Every row comes from one small tree of marks. The marks that hang from a mark follow it in brackets, in the order of their numbers. Every link used is in the known rows. Which tree was each row made from?
Known rows:
j818(j777): [-25  13 -32  -1   4 -23   7  25  16 -15  -3  49  16 -24  -7  -5  12 -21
   3  23  28]
j109(j777(j121 j701 j818)): [-50  -4  12  -7  19  -1  36  14  17  -4  10  34  42  -8  10 -19  -5 -55
 -23  42  25]
j700(j109 j891): [-27  34 -17  13  19 -19  -1   9  38   3 -12  32  36 -65   7 -18  31 -43
  25  13  31]
j109(j700 j777(j121)): [-41  14  11   6   6  -1  19  14  27  -6  13  59  15   5   7 -22 -16 -33
  -6  33  41]
j701(j777(j121(j700(j109)))): [-57  21 -19  -2   6   9  27  12  34  -8  16  25  18  -8  15 -27  12 -30
  19  41  29]
j701(j777(j121(j700(j109 j891)) j818)): [-57  28  -6   9  15   3  35   6  41  -5  24  30  29 -21  14 -28  17 -36
   6  40  28]
j735(j700(j109(j777) j891)): [-37  34  10  17   2 -13  19  14  53   8  -1  40  30 -58  12 -17  10 -34
  26  41  33]
j735(j700(j109(j777))): [-42  18   3   7  -4  -5  24  15  37   3   5  29  30 -46   7 -21   8 -21
  22  52  31]
j818(j777(j121(j700(j109 j891)) j701)): [-49  14  16   8   4   5  44  15  40 -11   2  63  14 -27   6 -18  13 -44
   4  42  24]
j685(j777(j818)): [-20  -4 -16 -13  18 -24  16  25  15  -6  -6  23  47 -32   4  -9   5 -32
   4  34  24]
j735(j700(j109(j777(j701 j818)) j891)): [-41  30  24  17   6 -10  30  12  49  10   2  37  39 -64  12 -22  11 -40
  15  51  28]
j777(j121(j700)): [-43  10 -10 -11   3   0  32 -16  47  -8  10  42  10  11  11 -19  -2 -31
   8  31  37]
j891(j700(j109(j777(j121 j818)))): [-50   2  -1  22  -4   4  34  11  38   4   7  28  26 -24  -1 -20  10 -13
   6  34  25]
j109(j700(j891) j777(j701 j818)): [-32  22  36  11  17 -16  21  14  17  11  10  53  38 -43   8 -25  -8 -48
 -24  45  28]
j891(j700(j109(j777(j121 j701)))): [-52   0   4  17  -6   9  35  14  35   5  -1  25  24 -24   3 -22   8 -19
  10  39  22]
j121(j700): [-27  11 -20 -17  -8 -18  19 -13  27   3  11  33  14 -26   6 -16   1 -14
   8  42  32]
j701(j777): [-37  20 -45 -13  12 -15  -1  24  10  -6   2  10  27 -18  10 -19  11 -26
  13  31  26]
j685(j777(j121 j701 j818)): [-39 -11  14 -15  23  -1  41  21  24  -9  -8  26  48 -14  14 -20   2 -53
  -2  46  19]
j700(j891): [-14  32 -30  -4  20 -35 -11   4  36   2 -17  35  27 -35   9  -7  10 -43
  12   5  34]
j701(j777(j121(j700) j818)): [-55  20 -14  -2  12   1  34   4  32  -8  26  26  26  -5  12 -27   9 -30
  -1  43  28]
j916(j700(j109(j777) j891)): [-29  36  -5  19   9 -18  10  15  24  12   2  43  21 -53  -4  -9  12 -31
  32  29  33]
j121(j700 j777(j701 j818)): [-40  -5   9 -15  11 -15  52  13  38  -2  15  28  25 -63   5 -23   4 -34
  -2  71   9]
j818(j777(j121 j701)): [-44   5  -2  -3  10   0  32  22  25 -17  -5  52  17  -7   3 -15   8 -42
  -3  35  23]
j818(j777(j121)): [-38  12 -20   3   8  -8  21  20  33 -21   1  58  10   0  -2  -8   9 -30
   3  20  32]
j777(j121(j700(j109 j891)) j701 j818): [-58  11  43   4  18  12  64 -19  46   3  17  38  39 -31  15 -37  15 -56
 -13  56  21]

Write each row's tree:
[-52   7  13   3   1   9  47  15  33 -13   5  58  14 -21   4 -20  13 -37
   2  48  22] | j818(j777(j121(j700(j109)) j701))
[-43  21  -3  15   2  -3  33  13  48 -15   7  69   7 -21   1 -11  14 -31
  10  27  32] | j818(j777(j121(j700(j109 j891))))
[-34  33   9  19  13 -15  21  13  19  14   5  39  30 -59  -3 -14  14 -37
  22  39  27] | j916(j700(j109(j777(j701 j818)) j891))
[-42  29   5  25  23  -8  19  15  46   1   3  47  42 -54   8 -17  23 -56
   9  16  33] | j700(j109(j777(j121 j818)) j891)
[-43   3  -7  20  -6  -3  27  14  30   7   5  23  28 -36  -4 -19  12  -8
   6  36  23] | j891(j700(j109(j777(j818))))
[-54   1   9   6  15   8  34  17  18  -3   9  27  46 -42   6 -28  20 -45
  -1  43  24] | j700(j109(j777(j121 j701 j818)))
[-45  22  47  16  21  -1  35   9  34   5  13  63  33 -20  13 -28 -11 -58
 -23  42  32] | j109(j700(j891) j777(j121 j701 j818))
[-47   6   8  -3   1   3  43  13  32 -14   4  59  10 -11   4 -17   5 -37
  -2  45  24] | j818(j777(j121(j700) j701))
[-35  11  15  -5  17 -22  47  13  54   3   8  38  25 -75   9 -19   6 -47
   2  60  12] | j121(j700(j891) j777(j701 j818))
[-26  19 -13  -4   9 -28  26  17  63  -2   1  45   7 -62   9  -9   3 -36
  23  40  23] | j121(j700(j891) j777)
[-53  -1   8  19  -3   7  40  12  34   6   5  24  29 -27   1 -24  10 -18
   3  42  20] | j891(j700(j109(j777(j121 j701 j818))))
[-37  36   5  24  14 -12  23  10  31   9   9  47  24 -44  -3 -12  12 -36
  25  30  33] | j916(j700(j109(j777(j121 j818)) j891))
[-43  12  24   7  17 -11  54  17  55   4  11  37  31 -96   8 -27  21 -47
  11  65  10] | j121(j700(j109 j891) j777(j701 j818))
[-45  24  12  17  21   0  19  20  42   3  -9  43  39 -53  15 -20  20 -65
  15  24  29] | j700(j109(j777(j121 j701)) j891)
[-38  29  28  22  19 -10  24   8  42   1  18  69  26 -13   7 -21 -11 -46
 -17  26  41] | j109(j700(j891) j777(j121 j818))
[-48   5  15  -8   7   1  34  10  33   2   3  47  24 -11  17 -15 -11 -57
  -5  42  29] | j109(j777(j121(j700(j891)) j701))
[-52  -2  17 -13  27   4  47  -9  24  -6   7  23  44  -2  10 -32   7 -54
 -23  45  21] | j777(j121 j701 j818)
[-55  -1  31 -12  14   9  63 -22  34  -1  20  32  35  -8  13 -34   3 -47
 -23  60  21] | j777(j121(j700) j701 j818)
[-38  34  15  21   6 -13  24  12  53   8   4  40  35 -61  10 -18  11 -34
  18  43  32] | j735(j700(j109(j777(j818)) j891))
[-39  33  10  18  12  -7  23  13  28  11   1  44  22 -44   1 -14  11 -42
  30  35  30] | j916(j700(j109(j777(j121 j701)) j891))
[-61   0  38  -3  14  17  68 -19  34   0  22  31  39 -24  12 -39  13 -47
 -16  63  20] | j777(j121(j700(j109)) j701 j818)
[-53  21 -24  -8   7   3  24  10  34  -9  14  26  15   2  16 -24   5 -30
  14  38  30] | j701(j777(j121(j700)))
[-51   4  24  -2  13  -1  44   5  31   2  15  46  35 -17  13 -18  -8 -56
 -21  47  27] | j109(j777(j121(j700(j891)) j701 j818))
[-52  20 -23  -3  22  -2  23  13  26 -12  17  19  33  -1  11 -25  12 -35
  -2  33  27] | j701(j777(j121 j818))
[-46  31  25  16   5  -1  31  13  59   6  -2  42  31 -49  17 -22   8 -45
  23  47  30] | j735(j700(j109(j777(j121 j701)) j891))
[-24  30   7  12   9 -22  -1  19  27   6   3  60  21 -30   7 -15 -11 -37
  -2  25  39] | j109(j700(j891) j777)
[-37 -10   4 -21  17   1  31  26  26 -10 -20  27  38  -7  18 -16  -2 -54
  13  42  21] | j685(j777(j121 j701))
[-38  24  11  18  22 -12  16  19  29   8  -3  36  50 -75   9 -20  25 -58
   4  29  24] | j700(j109(j777(j701 j818)) j891)
[-52  14  22   9   1   4  42  11  41   2  10  31  37 -41  11 -27   7 -31
  12  61  27] | j735(j700(j109(j777(j121 j701 j818))))
[-37  -4  -1 -20   5 -13  42  19  40  -3   3  28  14 -56  10 -20   1 -34
  13  67  12] | j121(j700 j777(j701))
[-47  24  18  22  25  -2  27  16  41   4  -1  42  46 -58  12 -22  23 -65
   5  27  27] | j700(j109(j777(j121 j701 j818)) j891)
[-32  30 -10  18  17 -16   2  23  35   5  -8  40  38 -66   8 -12  23 -50
  19  15  32] | j700(j109(j777) j891)
[-52   9  11   6  11   5  52 -21  45  -6  29  40  30 -14   5 -29  14 -30
  -7  42  32] | j777(j121(j700(j109)) j818)
